Each row comes from the steps of one path. Every step used is in the known rows, and no mark comes twice. Write the path behind each row, first mark first.
(in the rows, 128 means zero)
Known rows:
W > Y: [154,124,130,116,111,152,129,138,125,134,137,128,122,123,137,166,146,139,141,131,105,128,135,143,135]
L > B > Y > X > R: [106,124,116,151,167,82,113,107,150,140,100,121,146,147,136,132,136,112,145,115,159,128,157,75,114]
K > L: [122,105,138,116,122,143,131,102,138,138,179,141,125,113,131,122,115,122,104,116,127,132,88,123,130]
W > Y > K > L > B: [141,133,105,115,101,161,111,82,156,114,121,147,131,109,157,133,109,126,147,141,125,98,138,123,186]
T > L > B: [147,159,109,140,124,128,121,135,144,120,110,133,146,155,105,83,117,141,123,129,166,113,181,124,133]
K > L > B > Y > X > R: [96,94,111,141,176,92,108,81,159,135,127,142,152,137,154,125,134,91,132,96,149,126,131,63,120]
T > Y: [121,123,129,120,136,110,153,135,129,139,127,133,134,126,141,169,140,132,115,124,124,132,130,124,123]
T > Y > K: [110,147,135,129,111,110,159,120,137,136,110,118,128,97,151,164,115,133,121,167,138,114,132,140,141]
X > R > L: [126,127,138,119,111,122,133,131,112,117,130,116,115,139,101,127,137,139,113,150,133,147,85,139,118]
K > L > B > Y: [115,116,105,123,152,134,123,92,158,114,128,156,156,133,159,128,114,122,113,101,144,112,129,81,154]
K > L > T: [122,128,114,107,127,153,123,97,145,138,172,145,144,129,126,95,113,124,110,86,147,127,127,83,149]
R > X: [131,122,138,155,151,126,120,104,129,139,144,122,121,109,95,147,107,124,137,142,136,126,135,119,94]
R > L > W: [136,123,140,98,92,144,129,158,90,112,108,113,107,137,111,98,143,158,130,139,101,157,59,177,154]
W > Y > T > L: [168,137,103,150,137,174,131,155,122,122,141,144,142,140,118,139,142,122,135,95,103,114,202,129,108]
R > L > B: [143,159,113,80,93,129,138,134,128,113,115,124,133,175,117,96,128,173,112,136,151,140,101,125,169]
X > R: [122,119,139,164,140,128,114,113,127,137,137,123,113,110,92,136,116,115,126,139,133,132,125,122,101]
R > L > W > Y > X: [148,106,137,68,86,126,129,172,86,130,105,106,110,156,150,125,191,152,166,125,75,169,73,181,152]
Y > W: [129,115,142,146,93,135,121,123,127,146,127,141,114,97,89,124,92,134,118,147,137,124,136,135,127]
Y > K: [123,157,149,136,87,133,141,113,137,140,134,102,113,94,125,126,95,147,121,178,148,116,115,150,143]
L > T: [132,157,118,117,120,143,130,123,137,142,144,124,140,138,111,103,115,147,122,106,156,128,152,95,144]
W > Y > X: [145,118,138,95,106,116,136,143,124,162,148,112,121,140,154,157,168,137,150,123,110,144,126,139,122]
T > L > R > X: [128,148,165,147,151,110,113,156,132,145,165,124,112,92,92,133,110,101,117,153,150,103,159,133,55]
K > L > W > Y: [142,74,125,124,126,178,98,122,110,118,128,152,112,101,143,136,146,108,157,103,61,135,94,159,152]
K > L > R: [115,122,170,93,120,133,122,133,141,157,215,139,103,89,133,131,112,109,85,122,124,123,71,121,111]
T > L: [139,142,135,140,115,127,140,148,129,130,136,121,136,131,111,105,125,135,115,140,150,124,154,151,107]
T > L > B > Y > X: [121,149,111,127,142,84,139,143,150,133,97,120,169,167,155,102,145,132,133,117,176,120,187,102,119]
R > L > W > Y: [157,114,128,87,91,162,121,169,85,103,92,124,109,138,133,134,169,155,158,133,68,151,82,187,164]
R > L > K: [142,139,144,97,100,104,161,127,116,99,140,122,99,176,138,150,124,167,98,178,124,155,62,185,148]

Which path is each row?
[134,118,131,115,91,162,129,96,141,126,147,134,118,87,165,154,117,121,138,153,108,110,110,149,157] | W > Y > K > L
[151,106,132,127,116,126,112,174,102,138,97,115,123,134,138,110,178,120,177,118,91,143,154,180,117] | T > L > W > Y > X
[147,126,117,178,151,171,111,158,103,121,118,136,127,127,81,79,121,120,135,92,101,127,165,146,112] | Y > T > L > W
[133,142,111,118,122,122,116,117,127,106,102,128,126,163,95,104,128,144,121,139,149,137,113,113,145] | X > R > L > B
[112,107,146,141,102,160,109,97,123,124,126,124,103,72,129,94,97,118,137,150,107,123,74,167,162] | Y > K > L > W
[135,151,146,167,178,136,112,151,129,147,185,136,118,102,75,131,101,92,111,113,134,100,185,105,48] | Y > T > L > R > X
[131,123,109,186,172,160,122,163,109,106,95,139,148,121,114,110,127,114,137,87,104,117,179,130,109] | B > Y > T > L > W
[116,122,147,99,107,87,142,136,111,145,143,100,116,155,118,118,158,138,121,144,140,165,77,133,106] | Y > X > R > L
[138,138,114,185,180,121,154,130,134,92,130,147,139,162,144,162,106,121,105,127,128,116,183,138,105] | B > Y > T > L > K
[123,123,163,122,125,143,104,103,144,142,178,135,95,47,145,181,103,85,141,165,106,89,114,134,107] | W > Y > K > L > R > X
[103,90,134,109,139,80,131,154,90,129,81,113,116,145,132,133,184,115,149,124,95,170,79,150,116] | T > Y > X > R > L > W
[123,116,151,115,125,63,146,115,115,121,139,108,92,182,134,146,144,137,118,174,128,171,65,167,114] | Y > X > R > L > K
[87,123,162,126,154,102,128,99,149,147,169,141,109,50,149,184,97,78,116,160,128,93,110,113,96] | T > Y > K > L > R > X
[130,143,110,169,163,145,150,150,132,117,133,138,162,135,129,134,122,121,109,96,137,108,194,105,95] | B > Y > T > L
[140,123,136,158,123,142,111,160,106,119,99,122,122,117,98,83,131,126,141,131,116,131,141,176,119] | T > L > W
[98,104,140,150,124,150,119,103,128,111,103,129,123,66,162,124,101,111,139,145,110,112,89,150,161] | B > Y > K > L > W
[132,149,88,153,174,152,129,114,148,120,120,148,159,152,125,134,106,136,119,80,139,109,181,62,143] | L > B > Y > T
[115,170,116,143,119,124,133,104,158,116,85,118,146,115,151,132,93,147,132,162,168,94,155,108,167] | L > B > Y > K
[111,118,139,99,133,75,161,140,130,167,140,116,136,144,157,159,160,128,122,118,131,150,121,119,111] | T > Y > X
[122,84,140,132,130,158,103,115,115,127,141,141,111,100,120,98,120,113,131,107,92,140,74,151,142] | K > L > W
[154,162,89,160,152,154,121,131,141,121,128,144,153,164,88,79,107,133,118,89,151,107,209,94,126] | Y > T > L > B
[120,144,118,123,104,145,118,71,160,125,135,136,130,109,135,95,84,131,120,146,156,105,118,114,176] | Y > K > L > B
[153,142,120,177,159,130,145,124,130,107,153,143,117,167,110,133,100,127,103,130,125,126,168,154,106] | Y > T > L > K
[116,141,117,112,142,88,136,123,151,147,113,118,154,159,158,126,139,141,134,112,161,130,146,87,136] | L > B > Y > X
[120,147,106,112,142,120,145,129,136,139,120,138,154,142,136,143,135,134,122,95,145,127,168,84,142] | L > T > Y
[125,151,113,110,116,132,126,127,119,117,122,120,134,155,97,100,132,142,120,121,153,142,124,99,137] | X > R > L > T
[137,136,109,79,108,116,126,140,115,136,121,113,136,171,136,128,182,135,155,107,128,153,136,103,136] | W > Y > X > R > L > T
[154,101,106,146,145,183,99,147,82,97,97,140,108,135,96,138,157,118,161,95,51,144,119,146,134] | X > R > L > W > Y > T
[87,129,168,139,151,116,120,96,156,138,171,130,115,43,156,174,82,86,116,167,142,84,107,108,96] | B > Y > K > L > R > X
[128,156,106,89,116,118,149,138,135,98,93,128,155,171,151,128,136,168,112,130,153,127,115,108,166] | R > L > B > Y
[113,112,136,154,116,125,132,128,134,132,104,145,134,93,122,153,98,130,119,142,142,112,149,119,125] | B > Y > W
[102,118,140,108,129,77,153,141,118,132,120,102,137,151,150,148,164,132,122,140,142,153,91,117,104] | B > Y > X > R > L
[161,112,123,147,119,162,104,171,101,110,84,131,123,117,122,120,156,122,168,125,83,124,160,185,129] | T > L > W > Y
[125,137,120,98,119,87,125,121,128,134,115,111,126,180,112,94,151,142,131,131,155,154,104,108,134] | Y > X > R > L > B
[109,125,145,114,131,89,153,136,136,157,140,105,142,135,165,149,146,136,124,124,145,142,118,112,110] | B > Y > X
